Every row comes from one small tree of marks. Brackets hold a mark, then the marks that hang from it, in alphabetical order. Every link used is in the known rows. Which tree was each row made from?
Known rows
{bisorer pivan}: -3.6; 5.9; -25.0; 7.1; -9.3; 14.7; 12.3; -3.2; -2.9; -1.9; -3.8; -4.7; -4.2; 1.1; 4.2; 8.1; 5.5; 4.5
{rasu bisorer {pivan {libafug menal}}}: -4.6; -43.4; -33.2; 6.5; 4.6; 12.8; 38.3; 0.1; 18.5; 16.4; -18.2; -9.0; -2.6; -15.8; 6.0; 25.1; 2.0; 9.1
{pizis {bisorer {pivan libafug}}}: -22.3; -16.1; -32.2; 6.0; 19.5; 33.6; 19.9; -1.6; -5.5; -1.0; 1.7; -10.2; -10.6; -3.9; 11.3; -1.8; 4.0; 15.9
{menal rasu}: -8.4; -1.4; 8.4; -2.9; 5.8; 1.4; -5.2; -3.9; -22.4; -16.8; -14.5; -8.3; 6.3; -9.3; -4.8; -5.1; -3.0; 1.5
{rasu {bisorer menal pivan}}: -20.6; -18.3; -8.5; 16.0; 9.5; 13.9; 18.8; -5.1; 4.4; -16.5; -10.1; -13.7; 2.3; -7.1; 0.7; 54.2; 6.6; 12.2
{rasu {bisorer menal} {pivan libafug}}: -15.4; -38.0; -21.1; 7.0; 16.0; 19.7; 34.5; -1.9; 16.8; -4.6; -23.8; -19.4; -2.1; -7.8; 4.1; 34.5; 9.5; 9.2
{pivan {libafug {menal rasu}}}: 17.8; -21.9; -3.0; -7.5; 15.7; 12.7; 24.5; -3.3; -11.0; 2.9; -19.0; -4.9; 15.1; -23.7; -4.5; 1.3; -5.2; 1.1
{libafug bisorer rasu}: -26.4; -25.8; 4.8; 3.2; -10.2; 9.3; 7.5; -3.8; -17.8; -11.8; 14.7; -13.4; 7.9; -24.6; -4.9; 18.2; 0.8; 17.7
{libafug bisorer menal {rasu pivan}}: -15.3; -38.7; -10.6; 12.4; -37.0; 16.9; 29.3; -7.2; -8.3; 4.0; 6.8; -11.7; 10.3; -42.7; -2.0; 21.3; 1.3; 20.5
{pivan {libafug bisorer menal}}: 6.8; -31.1; -12.3; 2.8; 7.0; 18.6; 34.5; 0.8; 6.0; 9.7; -1.2; -4.6; 0.2; -23.7; -1.4; 28.6; -3.4; 13.1
{libafug bisorer menal}: -2.5; -21.0; 1.4; 12.8; -13.5; 7.9; 18.5; -1.1; 2.4; 4.4; 6.9; 0.1; -2.1; -26.7; -3.7; 36.1; -5.9; 15.7
{menal {pivan libafug} rasu}: -2.8; -7.3; 16.2; -7.5; 14.8; 18.8; 18.8; -6.3; -18.3; -27.8; -29.7; -17.8; 1.2; -7.6; 2.2; -11.6; 1.5; 2.4
{pizis libafug}: -12.6; -7.4; 3.9; -11.1; -14.0; 14.1; -12.4; 1.2; 3.2; 3.8; 3.4; -4.9; -3.8; -24.9; -0.3; -4.6; 1.4; 0.8
{libafug rasu}: -5.7; -14.5; 8.1; -4.7; -7.1; 1.9; 1.8; -5.0; -16.4; -4.4; 8.9; -6.4; 20.0; -15.5; -3.9; -7.4; 1.8; 3.3
{pivan {libafug bisorer}}: -9.4; -22.4; -16.5; -1.3; 15.8; 18.3; 23.7; 2.8; 2.7; -0.6; -1.9; -11.1; -8.9; -7.1; 1.3; 19.4; 1.2; 12.1
{libafug {rasu {bisorer menal} pivan}}: -27.4; -38.6; 0.3; 8.6; -8.1; 10.1; 17.8; -7.9; -4.0; -13.6; -6.6; -20.9; 16.7; -23.2; -1.8; 27.2; 8.8; 12.4
{rasu {bisorer menal}}: -17.0; -23.6; 13.8; 10.1; 18.0; 0.8; 8.2; -2.0; 7.1; -15.4; -6.2; -10.0; 5.6; -8.1; -4.0; 47.2; 1.8; 8.3
{pivan libafug}: 9.0; -11.9; -13.7; -8.8; 19.1; 11.3; 18.6; 1.9; 3.4; 6.1; -7.6; -4.6; 1.3; 0.5; 2.1; -4.3; 1.9; -0.9
{menal pivan {rasu bisorer}}: -28.7; -15.1; 26.5; 5.5; 10.0; 3.2; 3.3; -7.0; -16.6; -37.2; -23.7; -17.8; -2.3; -9.6; 0.5; 18.3; -1.4; 9.8
{bisorer menal {pivan {libafug rasu}}}: 2.8; -19.4; -13.1; -0.3; 7.7; 33.9; 37.5; -9.3; -11.6; -12.5; -9.3; -19.5; 23.4; -18.8; -1.5; 18.6; 11.9; 7.8
{pizis bisorer {libafug menal rasu} pivan}: -50.6; -33.3; -0.3; 1.8; -36.5; 34.5; 7.7; -8.1; -22.2; -0.8; 17.0; -9.4; 7.8; -61.4; 4.2; -10.0; -3.0; 18.9

Which tree is each row?
-25.6; -33.6; -25.3; -0.5; 16.9; 13.5; 19.9; -2.4; -8.8; -10.4; -30.6; -21.2; -3.0; -9.7; 2.7; 9.2; 2.6; 8.7
{menal {rasu bisorer {pivan libafug}}}
-26.3; -11.5; 35.6; 13.6; -1.6; 21.3; 14.5; -8.8; -17.5; -46.0; -17.6; -23.2; -2.8; -22.1; -5.0; 38.8; 2.1; 18.8
{libafug {bisorer {menal pivan rasu}}}
-14.6; -26.5; 11.9; -2.1; 1.2; 25.1; 31.2; -5.8; -11.1; -21.2; -3.3; -21.0; 0.7; -18.3; 2.8; 9.0; 5.1; 15.5
{menal {pivan {libafug bisorer rasu}}}
-15.9; -25.7; -35.5; 4.9; 21.2; 16.8; 27.0; -0.2; 6.0; -0.2; -10.8; -12.2; -5.1; -0.1; 6.2; 32.2; 4.9; 10.0
{rasu {bisorer {pivan libafug}}}
-47.7; -37.4; 10.1; -0.1; -20.1; 40.4; -1.8; -7.7; -11.1; -12.5; 8.3; -23.5; 7.4; -51.3; 2.9; -4.5; 8.4; 19.6
{pizis {bisorer menal} {libafug {rasu pivan}}}
-12.6; -30.9; -7.9; 10.4; -8.8; 3.6; 16.8; -5.8; -6.5; -2.2; -22.0; -8.7; 7.1; -27.8; -1.9; 21.9; -4.1; 9.7
{libafug {menal {rasu bisorer pivan}}}
1.4; -16.8; 14.2; -8.6; 2.3; 18.5; 25.6; -6.6; -9.8; -15.8; -8.0; -15.0; 10.7; -12.0; 3.7; -12.3; 5.6; 3.8
{menal {pivan {libafug rasu}}}
-28.4; -20.3; 15.3; 0.8; -13.8; 26.7; -1.6; -0.6; 3.7; -12.5; 4.2; -15.8; -6.7; -39.4; -4.0; 35.5; 3.7; 15.2
{pizis {libafug {bisorer menal}}}
-32.5; -29.5; -15.5; 8.0; -27.1; 17.0; 17.1; -5.0; -12.4; -7.6; 5.7; -19.0; 0.2; -23.8; 0.5; 10.1; 6.1; 19.5
{libafug bisorer {rasu pivan}}
-29.3; -31.6; 0.5; 12.2; -22.7; 23.5; 23.8; -8.4; -10.4; -18.8; 0.3; -23.8; 8.9; -30.9; -3.5; 28.9; 9.3; 20.8
{libafug {bisorer menal} {rasu pivan}}
-39.2; -15.6; -28.2; 5.3; 10.0; 28.4; 24.9; -1.3; -10.2; -5.0; -1.8; -9.3; -13.7; -5.0; 12.2; -11.8; -0.2; 13.1
{pizis bisorer {pivan libafug}}
15.7; -22.6; -31.2; 0.4; -9.3; 19.1; 37.3; -1.4; 12.8; 19.9; -16.4; -4.5; 0.6; -14.3; 5.1; -3.8; 3.2; 1.9
{rasu {pivan {libafug menal}}}
-11.7; -37.6; 4.9; -2.2; 13.6; 25.6; 31.2; -4.6; -11.1; -15.2; 0.7; -21.2; 16.2; -27.4; -6.1; 29.2; 5.4; 16.4
{pivan {libafug {bisorer menal} rasu}}
-24.8; -27.0; -9.0; 14.9; -1.5; 9.3; 18.3; -3.7; 13.3; -9.5; -17.1; -15.8; -2.9; -8.1; 2.2; 38.3; 7.7; 10.3
{rasu {bisorer menal} pivan}
-21.2; -9.6; -9.5; 18.9; -7.2; 27.5; 23.9; -5.2; -2.5; -20.1; -2.3; -16.6; -5.7; -14.7; -1.1; 51.5; 7.1; 19.8
{libafug {bisorer menal pivan}}
-10.9; -22.7; 9.0; 10.1; -8.4; 9.3; 13.9; -4.3; -17.7; -11.6; -6.3; -7.3; 5.1; -35.2; -8.0; 31.9; -8.3; 17.0
{libafug bisorer {menal rasu}}
-11.7; -30.5; -12.0; 13.8; -28.3; 23.1; 31.1; -8.8; -16.9; -1.7; 12.3; -10.4; 14.3; -41.7; -3.2; 35.7; 0.8; 23.0
{libafug {bisorer pivan} menal rasu}
-29.0; -15.6; -13.8; 8.2; 10.5; 8.2; 5.3; -5.3; -19.6; -21.0; -18.7; -15.6; 1.4; -9.5; -0.9; 26.7; 0.2; 11.6
{menal {rasu {bisorer pivan}}}
-45.9; -29.4; 5.6; 2.3; -12.6; 46.6; 0.9; -9.4; -19.1; -18.4; 13.6; -22.4; 10.9; -50.7; 1.9; 9.3; 8.7; 21.9
{pizis {bisorer menal pivan} {libafug rasu}}
-31.5; -15.5; 23.9; 9.0; 20.5; 18.9; -3.8; -6.5; -22.2; -29.3; -6.0; -14.2; 6.1; -19.4; -2.4; 9.6; -1.9; 15.3
{pizis {bisorer {menal rasu}}}
-10.0; -15.0; 5.3; 2.5; 6.3; 23.1; 29.4; -1.8; 2.7; -17.3; -9.9; -15.6; -15.0; -5.8; 6.1; 14.7; 3.5; 12.9
{menal {pivan {libafug bisorer}}}
-33.2; -16.5; -13.2; 6.8; 3.1; 30.4; 36.7; -5.9; -21.1; -27.5; -22.4; -22.4; -2.7; -18.5; -0.7; 25.6; 2.5; 13.9
{pizis {pivan {libafug {bisorer {menal rasu}}}}}
